Known rows, with every way that one mark hangs from another
{pusu {neden {zose fogur}} padom}: [0,2,-10,-1,11,-10,-7,-21,-16,15,-5,-17,13,-10,-38,9,15,10,-1,-12,7,14,-1,-4,6]
{pusu neden padom}: [7,7,0,-2,10,-10,0,-9,-19,13,7,-11,9,-13,-17,1,8,18,0,-19,8,-6,2,-8,1]
{zose fogur}: [-8,-3,3,-5,12,3,2,-6,-6,18,-13,-11,10,-6,-18,-5,5,1,-5,-9,12,11,-1,-7,0]
{neden {zose {fogur nabov}}}: [-17,13,-1,-4,14,-6,-7,-17,-5,22,-13,-16,10,-7,-30,-1,15,5,-12,3,11,19,-2,4,0]
{tolifu {fogur {nabov kesin} zose}}: [0,16,-14,-5,17,-16,-1,-13,-7,27,-16,-2,8,-14,-28,6,9,7,-2,-2,6,13,6,9,-2]
{tolifu {fogur nabov zose}}: [-6,19,-3,-5,12,-8,-9,-15,-8,30,-12,-1,8,-16,-23,3,11,11,-3,4,7,10,4,-5,1]
{fogur {nabov kesin} tolifu}: [4,16,-9,-5,16,-23,3,-12,-9,18,-6,-13,6,-11,-22,1,6,10,-19,-4,7,-4,5,9,-6]
{kesin {zose neden}}: [6,-4,6,-12,14,8,5,-8,-9,16,-17,-15,3,-6,-23,4,3,-5,-6,-8,14,26,-5,8,3]
{fogur nabov tolifu {zose kesin {neden pusu}}}: [-4,12,-11,-2,11,-9,-1,-22,-6,17,-21,-36,8,-21,-47,3,17,9,-46,5,11,11,-1,7,4]
{vifu {lusef {vofe {pusu padom} {zose kesin}}}}: [26,-22,-7,2,17,-21,-10,-13,-13,-2,-33,-29,5,-1,-14,-15,17,42,-10,-12,1,8,-5,-11,-1]
{fogur nabov tolifu {zose kesin {neden {pusu padom}}}}: [-3,15,-14,2,7,-13,-5,-25,-9,14,-14,-37,8,-22,-49,6,19,21,-44,2,8,-1,2,6,9]
{tolifu fogur}: [1,-2,5,-6,16,-1,-3,-4,-8,19,-22,-7,9,-6,-15,-9,10,5,14,-6,9,7,2,-10,0]
{pusu {neden {zose fogur kesin}} padom}: [1,-12,-14,0,12,-7,-2,-22,-14,9,-16,-28,14,-14,-50,8,16,7,-8,-12,9,24,1,-5,8]
{lusef vifu {vofe {pusu padom} {zose fogur kesin neden}}}: [17,-26,-26,4,23,-12,1,-19,-7,0,-51,-43,14,-16,-55,2,15,42,-17,-9,19,1,2,-5,4]
{finamig lusef}: [2,4,14,-10,14,-8,-1,-2,-10,23,-24,-14,10,-3,-11,-7,9,-2,14,-7,10,16,-6,-11,-4]
{kesin {zose {fogur nabov tolifu} neden}}: [1,12,-9,-8,11,2,-1,-26,-8,22,-21,-20,2,-14,-49,15,3,1,-33,9,15,19,4,-9,3]
{nabov {kesin {zose fogur neden}}}: [10,-9,-11,-11,18,4,11,-12,-6,16,-28,-17,5,-3,-44,10,-1,-12,-8,-12,15,35,0,15,2]
{neden pusu}: [-2,2,9,-4,15,-4,-4,1,-7,13,-10,-17,7,-2,-3,-23,14,8,0,-12,10,3,-11,8,-3]
{vifu {lusef {vofe {pusu padom} {zose fogur neden}}}}: [25,-10,-10,3,15,-13,-12,-22,-10,6,-40,-31,7,3,-36,-4,15,39,-18,-6,7,8,-1,-17,2]
{lusef vofe}: [1,-4,0,-7,17,-7,1,-5,-9,13,-1,-12,12,-16,-2,-12,8,11,4,-11,15,-14,1,0,-4]
{pusu neden}: [8,2,3,-6,13,-7,4,-7,-15,16,-1,-10,8,-11,-16,-1,6,7,-2,-16,12,6,-1,-7,-3]
{lusef vifu {vofe {zose fogur kesin {neden pusu}}}}: [15,-25,-23,1,26,0,2,-14,-3,2,-53,-48,12,-22,-48,-10,17,22,-18,-9,26,9,-5,4,-1]
{vofe lusef {zose {fogur tolifu}}}: [18,-8,-1,-4,17,-18,-9,-18,-12,12,-38,-21,6,-3,-11,8,11,16,-31,-1,-1,18,-4,-22,-7]
{tolifu {fogur {nabov kesin}}}: [3,11,-8,-5,19,-14,2,-8,-6,21,-22,-10,7,-5,-27,-7,9,10,5,-5,10,4,8,5,-5]
{vifu {lusef vofe}}: [18,-2,1,-6,15,-6,-3,-8,-10,13,-11,-13,8,-8,-1,-15,8,13,5,-9,9,-16,-3,-5,-7]
{vifu {lusef {vofe pusu {zose {fogur nabov} neden}}}}: [18,1,-9,0,17,-14,-10,-24,-6,13,-47,-31,3,1,-39,-7,13,35,-29,3,13,13,-1,-18,-5]

Rows
[-7,8,-16,4,9,-5,-2,-25,-6,10,-26,-47,9,-15,-61,-3,17,19,-42,2,14,-4,5,-7,7] | {zose {fogur nabov tolifu} kesin {neden {pusu padom}}}
[5,11,-7,-11,19,-10,4,-8,-9,18,-6,-5,1,-6,-15,-1,2,2,-5,-9,10,21,-1,20,-5] | {fogur {nabov {kesin zose}}}
[30,-20,-4,2,18,-29,-5,-16,-19,-2,-39,-35,5,4,-19,0,18,42,-22,-18,-1,23,-7,-19,-4] | {vofe lusef {pusu neden padom} {zose kesin}}
[1,-13,-5,-6,13,6,6,-14,-5,19,-35,-22,12,-16,-48,9,11,-3,-8,-3,12,30,6,-4,9] | {tolifu {fogur {zose kesin neden}}}
[25,-24,-19,-1,21,-17,-8,-26,-10,6,-40,-31,11,0,-53,-7,18,19,-2,-6,11,17,-7,-10,0] | {vifu {lusef {vofe {pusu {neden {zose fogur kesin}}}}}}
[-10,0,-11,-3,14,-11,-5,-25,-5,16,-24,-29,11,-16,-49,4,17,3,-29,9,9,21,3,-3,4] | {neden {zose {fogur nabov tolifu} kesin}}
[31,-7,-22,2,23,-29,-8,-15,-19,4,-18,-20,11,-17,-21,0,15,54,4,-17,13,-18,-5,-6,-5] | {lusef vifu {vofe {pusu neden padom} zose}}
[3,-10,-8,-1,21,-3,-6,-12,-6,9,-34,-35,9,-9,-30,-12,17,14,-19,-7,19,16,-5,-2,-2] | {lusef {vofe {zose fogur {neden pusu}}}}
[-2,-12,4,-4,16,6,7,-3,-4,7,-31,-41,8,-6,-34,-18,15,3,-15,-13,17,17,-5,9,3] | {zose kesin {neden pusu}}
[2,22,-14,-6,13,-27,1,-17,-10,24,2,-5,7,-19,-24,13,7,8,-27,-1,2,4,4,16,-3] | {fogur {nabov kesin} tolifu zose}
[4,13,-8,-1,8,-11,-9,-18,-12,16,-7,-23,10,-16,-32,6,17,16,-26,-3,4,-4,-4,8,7] | {fogur tolifu {zose {neden {pusu padom}}}}
[32,-11,-22,-3,28,-26,-9,-19,-14,15,-54,-22,13,-11,-43,2,14,31,11,-6,19,12,-9,-25,-10] | {finamig {lusef vifu {vofe {pusu neden} {zose fogur}}}}
[2,16,-22,1,15,-24,-3,-24,-14,18,-4,-19,11,-10,-51,11,14,15,-10,-11,8,12,5,9,1] | {pusu {neden {zose {fogur {nabov kesin}}}} padom}
[17,-23,8,-6,18,-6,7,-9,-9,4,-51,-43,5,-2,-20,2,12,13,-32,-11,8,37,-2,-8,-4] | {vofe lusef {zose kesin neden}}
[-5,6,3,-1,15,-11,-14,-6,-10,11,-5,-23,10,-2,-13,-16,25,17,6,-11,3,6,-13,20,4] | {neden {pusu padom} zose}
[1,2,-4,-2,14,-1,-3,-15,-5,14,-28,-31,8,-7,-44,-5,12,3,-25,-1,13,6,-3,-5,2] | {zose {fogur tolifu} {neden pusu}}
[-6,12,-5,-6,15,7,-5,-16,-4,19,-26,-26,2,-3,-42,-7,10,2,-22,1,19,24,-8,5,1] | {kesin {zose {fogur nabov} {neden pusu}}}
[14,18,-18,-4,16,-17,-4,-20,-11,13,-13,-29,1,-8,-41,2,12,17,-24,-4,9,4,-2,22,1] | {fogur {nabov {kesin {zose {neden {pusu padom}}}}} tolifu}
[5,18,-14,-3,18,-12,-3,-15,-3,24,-31,-21,7,-8,-48,-2,17,8,-11,-1,11,15,0,20,0] | {tolifu {fogur {nabov kesin} {zose {neden pusu}}}}
[12,8,-11,-10,20,-3,4,-14,-6,22,-32,-16,2,-5,-45,5,5,0,0,-1,15,27,6,10,0] | {tolifu {fogur {nabov {kesin {zose neden}}}}}
[19,3,-5,1,19,-28,-11,-22,-14,13,-42,-25,2,7,-27,3,14,37,-31,-4,6,22,-5,-27,-11] | {vofe lusef {pusu neden} {zose {fogur nabov}}}
[1,18,-15,-1,10,-3,-11,-27,-10,17,-17,-29,2,-12,-49,3,12,15,-32,6,12,4,-2,-3,6] | {kesin {zose {fogur nabov tolifu} {neden {pusu padom}}}}
[26,-5,-7,-8,25,-11,0,-10,-10,16,-48,-32,13,-20,-29,3,12,18,8,-5,21,8,-5,-7,-7] | {finamig {lusef vifu {vofe {zose neden}}}}
[6,9,-7,-11,18,-5,10,-12,-8,18,-17,-20,1,-6,-35,6,2,0,-14,-7,15,26,2,21,-2] | {fogur {nabov {kesin {zose neden}}}}
[-2,12,-17,-4,18,-23,-4,-21,-6,20,-17,-18,9,-9,-43,8,14,3,-21,3,6,15,3,14,-1] | {neden {zose {fogur {nabov kesin} tolifu}}}
[-5,10,-13,2,11,-4,-6,-20,-6,18,-30,-34,9,-17,-55,-2,22,20,-20,1,10,9,4,0,9] | {tolifu {fogur nabov {zose kesin {neden {pusu padom}}}}}
[17,-26,-3,3,16,-14,-1,-19,-9,0,-61,-47,7,8,-41,3,17,34,-35,-10,4,28,-2,-20,3] | {vofe lusef {pusu padom} {zose fogur kesin neden}}
[-17,-1,-6,-3,15,-4,-1,-17,-4,16,-23,-27,10,-9,-42,-2,16,2,-19,1,13,27,0,3,3] | {neden {zose {fogur nabov} kesin}}
